Each row comes from the steps of one walk. Every step used is in the known rows, and no mark comes twice. Write the walk behind each row, first mark first.
Known rows:
r-p-m-f-d-n: [ 2.72 -0.49 -1.91 -3.86 -3.33 -1.79  2.60 -3.17  0.08 -2.94  0.18  5.72
  3.55 -0.95  2.77  1.39  3.86 -2.06  4.86 -4.38 -1.77 -4.71  0.29]
r-p-m: [ 1.82  1.40 -0.74 -2.08 -1.40 -0.27  1.12 -2.32 -0.96 -1.27 -1.11  1.26
  3.16  1.65  3.83 -0.44  1.57  0.59  2.06 -0.26 -1.08 -0.45 -0.05]
d-p-m-n-w: [ 1.94  2.14  1.78 -2.97 -3.70 -0.24 -2.43 -5.18 -0.92 -3.95  0.67  2.37
  3.92 -3.27  3.11  1.23  2.87 -2.90  2.84 -1.65 -2.09  0.11 -0.86]
d-n-w: [ 1.40 -1.36  0.65 -1.63 -1.34  3.05 -2.18 -2.41  0.84 -1.56  1.20  1.76
 -0.81 -2.41 -0.77  0.62  2.66 -2.12  1.86  0.65  1.22 -0.40 -1.75]
d-p: [ 2.42  0.61 -1.41  0.87 -1.66 -1.20 -0.55 -1.66 -0.99 -1.16  0.01  0.96
  1.20 -0.99  1.81  0.82 -0.23 -0.57  0.38  0.57  0.15 -0.98 -1.61]
r-p-m-f-d-n-w: [ 2.65  0.14  0.43 -4.69 -3.03  0.62  1.16 -4.31  0.20 -2.95  0.80  6.65
  1.80 -2.35  1.29  1.01  5.89 -2.28  6.06 -3.48 -0.90 -3.36 -0.73]
n-w-f-p-m: [ 1.21  3.42  2.31 -1.00 -0.81  1.15  0.60 -4.34 -3.29 -1.70  0.55  1.97
 -1.15 -1.05 -1.36  0.23  3.82  1.82  4.33 -0.36 -1.12  2.33 -1.25]
m-n: [-0.27  0.03 -0.25 -1.85 -0.94 -0.39 -1.16 -1.20  0.13 -0.48  0.88  0.91
  1.98 -0.29  0.68  0.00  0.52 -2.34  0.00 -2.27 -2.18 -0.87  1.40]
m-p-n-w-f: [ 2.41  3.79  0.16 -2.68 -0.56  1.71 -0.17 -3.79 -3.36 -1.07  2.98  4.10
 -2.00 -0.32 -2.25 -1.75  4.14 -1.14  2.23  0.08 -2.78 -0.63 -1.00]
p-n-m-f: [ 2.14  0.43  2.69 -4.06 -1.30 -3.41 -0.88 -1.11  0.94 -3.90  0.96  4.07
  1.17  0.10 -0.76  0.31  2.69 -1.32  0.71 -1.61 -3.14 -3.08  0.59]
w-n-m: [ 2.01 -0.42  2.03 -1.60 -2.16 -0.77 -2.77 -1.15 -0.80 -3.67  1.80  1.71
  0.89 -0.03  0.36 -2.02  0.50  0.37  2.52 -0.16 -2.25 -1.69  3.21]
d-n-m-f-p: [ 4.15 -1.82  0.71 -2.75 -2.15 -1.35 -0.93 -2.15 -1.10 -2.53  0.81  4.03
  0.18 -0.05 -0.92  1.72  3.53 -1.76  4.87 -1.40 -0.36 -1.88 -2.60]
p-n-w: [ 0.50  1.92  2.05 -3.22  0.19  1.40 -1.88 -1.73  0.19 -1.79  0.39  1.65
  0.35 -1.48 -1.23 -0.82  2.69 -1.29  0.64  0.79 -0.99 -1.42 -1.05]
f-d-n: [ 0.10 -1.44 -1.18 -1.12 -2.05  0.23 -0.31 -0.36  0.08 -2.03  0.51  2.40
  1.50 -2.56  0.78  1.34  0.75 -3.19  2.97 -2.28  0.51 -3.65  0.01]
p-n: [ 0.63  1.21 -0.36 -2.55  0.10 -0.88 -0.57 -0.58  0.27 -1.77 -0.30  0.76
  2.17  0.04  0.33 -0.41  0.55 -1.02 -0.58 -0.21 -1.57 -2.77  0.04]
f-w-n-m: [ 1.11 -1.71  3.49 -0.84 -1.36  1.35 -1.28 -1.64 -0.15 -2.92  0.83  1.26
 -0.17 -1.59 -0.52 -1.61  1.74  1.82  4.37  0.07 -2.24 -0.84  2.01]
p-n-m: [ 1.27  0.86  2.50 -3.59 -1.17 -1.74 -2.44 -0.94 -0.16 -4.21  0.01  2.01
  2.35  0.06  0.86 -0.31  1.37 -1.89  1.00  0.32 -2.08 -2.36  0.27]
n-w-f-d-p: [ 1.54  2.83  0.73  0.96 -2.39 -0.40 -0.65 -3.75 -2.36 -2.24  2.11  4.95
 -2.25 -3.85 -1.07  0.53  2.41 -0.56  3.07 -1.09 -0.85 -1.33  0.09]
m-r-p-n-w-f-d: [ 2.89  2.59 -0.33 -2.74 -1.57  0.59 -0.46 -3.32 -1.68 -2.86  2.16  6.53
  0.84  1.08 -1.08 -0.54  3.88  0.37  6.21 -3.31 -4.13 -3.50  1.57]
f-d-p-m-n: [ 0.94  2.14 -0.09 -2.64 -4.29 -3.23 -0.52 -3.39 -1.63 -4.31 -0.32  3.05
  6.41 -3.37  4.48  2.08  0.90 -4.08  3.87 -4.55 -2.73 -3.42  0.99]
w-n-m-r-p: [ 5.18 -1.41 -0.09 -1.91 -2.96 -0.19 -2.72 -2.03 -1.28 -3.50  2.19  3.73
  3.16  3.87  1.80 -1.94  1.14  1.74  6.64 -1.52 -3.88 -2.19  2.93]
m-p-n-w-f-d: [ 1.16  4.36  0.65 -3.01 -0.97  0.82  0.26 -3.10 -4.00 -1.44  2.57  5.71
 -1.47 -1.77 -2.30 -1.34  4.28 -2.52  4.43 -2.02 -2.61 -2.67 -0.29]
w-f-d-p-n-m: [ 3.03  2.97  0.89 -1.95 -3.87 -4.21 -1.78 -3.51 -2.53 -6.27  1.49  5.80
  1.83 -2.25  1.33  0.50  1.59 -2.16  2.83 -1.74 -3.54 -5.03  1.45]
n-m-p: [ 2.05  0.73  1.56 -1.68 -1.81 -0.22 -1.33 -1.07 -3.51 -1.11  0.92  2.02
  0.14  1.19  0.98 -0.43  1.81 -2.27  3.91  0.19 -0.51  0.74 -1.65]
w-f-d-n-m-r-p: [ 4.34 -1.75 -1.25 -1.30 -4.46 -0.72 -1.47 -3.29 -1.61 -4.78  2.68  6.82
  1.71  1.72  1.60  1.39  2.46 -0.95  7.93 -4.00 -3.04 -3.56  2.17]
n-w-f: [ 0.34  1.65  1.73  0.39 -0.23  1.74 -0.40 -2.73 -0.67 -0.48  2.42  2.35
 -3.98 -1.32 -2.95 -0.67  2.53  1.35  0.44  0.23 -0.98  1.62  0.98]

Which walk is each row?
[ 4.01  1.00  0.68 -5.11 -1.61 -2.73 -0.57 -2.20 -0.26 -2.93  0.60  5.72
  1.84  2.28  0.97 -1.12  3.87 -0.80  1.56 -1.01 -3.52 -3.86  0.09] -> r-p-n-m-f
[ 2.14 -0.28  1.49 -0.12 -2.07 -1.74  3.17 -3.66  0.92 -2.54 -0.95  2.01
  1.43 -3.17  1.12  2.71  2.99  1.53  3.26 -1.74 -1.71 -0.47 -2.15] -> d-p-m-f-w
[ 3.19  1.49  0.61 -4.60 -1.73 -1.12 -2.14 -2.04 -1.23 -3.22 -0.14  3.63
  2.90  2.43  2.75 -1.68  2.44 -1.32  1.74  0.81 -2.43 -3.17 -0.04] -> r-p-n-m
[ 2.04  0.69 -0.40 -0.70  0.68 -1.32  1.86 -0.39 -1.50  1.13 -0.07  2.02
 -0.91  0.75 -2.33  0.73  2.28  1.04  2.70 -1.55 -0.43 -0.41 -2.22] -> m-f-p
[ 2.32  1.38 -0.21 -0.22 -2.82 -2.03  0.06 -2.99 -0.96 -3.44 -1.02  0.49
  3.67 -1.72  3.80  1.81  0.30 -0.32  1.53 -0.18 -0.65 -0.60 -1.24] -> d-p-m
[ 2.97  2.49  0.65 -2.38 -1.57  0.14 -2.50 -3.21 -0.58 -3.20  0.39  2.65
  1.45 -2.40  0.49 -0.07  2.48 -1.69  1.05  1.44 -0.67 -2.32 -2.69] -> d-p-n-w
[ 2.41  1.95  2.19 -0.12 -1.08  1.22  0.05 -4.01 -2.68 -2.56  1.05  1.96
  0.28  0.62 -1.49  1.93  3.42  2.93  7.49 -2.42 -2.24  2.49 -1.06] -> n-w-f-p-m-r
[ 2.17  0.39  0.09  0.13 -3.68 -2.95  0.32 -2.10 -1.21 -4.76 -0.67  2.26
  5.59 -1.59  3.52  3.81  0.03 -0.82  6.89 -4.21 -1.73 -2.39 -0.18] -> f-d-p-m-r
[ 2.55 -0.72  2.35 -2.80 -1.64 -1.91 -2.94 -0.68  0.23 -4.92  0.61  2.06
  3.91  1.69  0.74  1.35  0.82 -0.96  4.04 -1.71 -3.28 -2.35  0.41] -> p-n-m-r
[ 2.77  2.91  1.19 -2.64 -1.10 -1.83 -1.39 -2.76 -3.35 -3.61  0.88  3.40
  0.28  1.01 -0.87 -0.44  2.51  0.23  3.12 -0.19 -3.36 -1.83 -0.14] -> w-f-p-n-m
[ 1.47  2.09  1.26 -4.78 -2.20  1.48 -1.54 -4.51 -0.95 -1.70  0.42  3.06
  3.50  0.01  3.15 -1.09  4.22 -1.95  3.28 -1.77 -2.56  0.26  0.38] -> r-p-m-n-w
[-0.11  2.37  2.55 -2.68 -2.31  0.41 -0.86 -5.10 -0.70 -3.10  2.44  2.80
  0.57 -2.11 -0.12  0.26  3.33 -0.89  1.56 -2.88 -3.95  1.32  2.73] -> p-m-n-w-f
[ 1.65 -0.46 -0.05 -0.39 -1.88  2.52 -1.19 -3.85  0.02 -2.01  3.20  3.14
 -3.00 -2.28 -2.10  0.25  3.06 -0.41  1.24  0.02 -0.48  0.07  0.08] -> d-n-w-f
[ 1.91 -1.98  2.60 -0.41 -1.92 -1.06 -2.50 -0.17  0.00 -3.15  0.66  1.31
  1.68  1.85  0.35  1.72  0.30  0.11  4.57 -1.76 -1.63  0.43  0.43] -> n-m-r
[ 1.14 -0.89  1.18 -0.39 -1.44 -1.09  0.52 -1.04  0.39 -2.92 -0.41 -0.44
  4.09  1.19  1.87  2.65  0.04  1.05  4.28 -2.95 -2.02  0.49  0.46] -> p-m-r
[ 2.56  2.62  1.11 -3.27 -1.84 -2.37 -0.31 -2.92 -0.34 -3.34  0.95  6.34
  0.83 -3.98 -1.39  0.74  4.06 -2.62  3.09 -2.30 -1.65 -4.97 -1.70] -> m-f-d-p-n-w
[ 1.61  4.08 -0.17 -3.40 -1.00  0.79 -0.25 -3.65 -2.15 -1.90  1.66  6.41
 -0.70 -0.56 -0.74 -2.11  4.38 -0.55  2.86 -1.15 -2.87 -3.85  1.45] -> r-p-n-w-f-d
[-0.36  0.85  1.03 -3.09 -2.07 -1.32 -0.41 -2.38  0.05 -2.54  0.15  0.34
  4.51 -0.82  2.86  0.92  0.85 -2.23  1.17 -3.16 -3.02 -0.49  1.79] -> p-m-n
[ 4.07  1.91 -0.78 -2.42 -1.00  1.32 -1.07 -4.00 -0.85 -2.38  2.49  4.99
  0.28  2.61 -1.06 -0.86  3.64  1.78  3.76 -1.35 -4.20 -1.71  0.65] -> m-r-p-n-w-f
[ 2.07  2.24 -1.33 -3.10 -0.23  0.02  0.35 -0.93 -2.64 -0.64  0.49  1.73
  1.96  0.86  0.44 -1.05  1.62 -2.49  1.78 -0.05 -1.82 -2.35 -2.04] -> m-p-n
[ 2.57  2.02 -0.80 -3.39  0.82 -2.00  1.31 -0.97 -1.12 -0.79 -0.36  2.85
  1.23  0.73 -2.03  0.29  2.91 -0.01  2.05 -1.51 -2.07 -3.17 -2.39] -> m-f-p-n
[-0.17 -1.00  2.73 -0.92 -0.28 -0.62  4.13 -1.94  1.84 -1.20 -1.01  1.20
  0.41 -2.30 -0.47  1.80  3.35  2.13  2.66 -2.58 -1.89  0.44 -0.70] -> p-m-f-w
[ 3.22  1.99 -1.70 -1.68 -1.66 -2.09 -1.10 -2.11 -0.51 -3.02 -0.16  1.58
  3.19 -0.98  1.92  0.38  0.40 -1.44 -0.16  0.58 -1.53 -3.68 -1.68] -> d-p-n
[ 1.65  3.17  0.90 -2.77 -1.85 -0.73 -2.08 -2.61 -1.45 -3.67  0.07  4.22
  1.99 -4.01  0.55  0.41  2.66 -3.11  3.25 -0.52 -0.65 -4.34 -1.82] -> f-d-p-n-w
[ 4.23  0.41  1.11 -1.74 -4.21 -4.32 -1.17 -2.50 -1.45 -4.89  2.28  6.35
  1.55 -2.63  0.25 -0.30  1.84 -1.11  5.09 -3.25 -3.09 -5.20  2.55] -> w-n-m-f-d-p
[ 1.36  2.83  0.06 -0.31 -0.90 -0.88  1.87 -3.14 -3.23 -1.65 -0.08  0.87
  0.51  0.34  0.30  0.85  1.75  2.13  3.11 -1.30 -1.88  0.89 -0.21] -> w-f-p-m
[ 0.71 -2.29  4.36 -0.80 -0.80 -0.72  1.16 -1.08  1.23 -1.47  0.21  2.85
 -1.87 -1.38 -2.00  1.03  3.51  1.04  3.22 -1.25 -1.44  0.49 -0.76] -> n-m-f-w
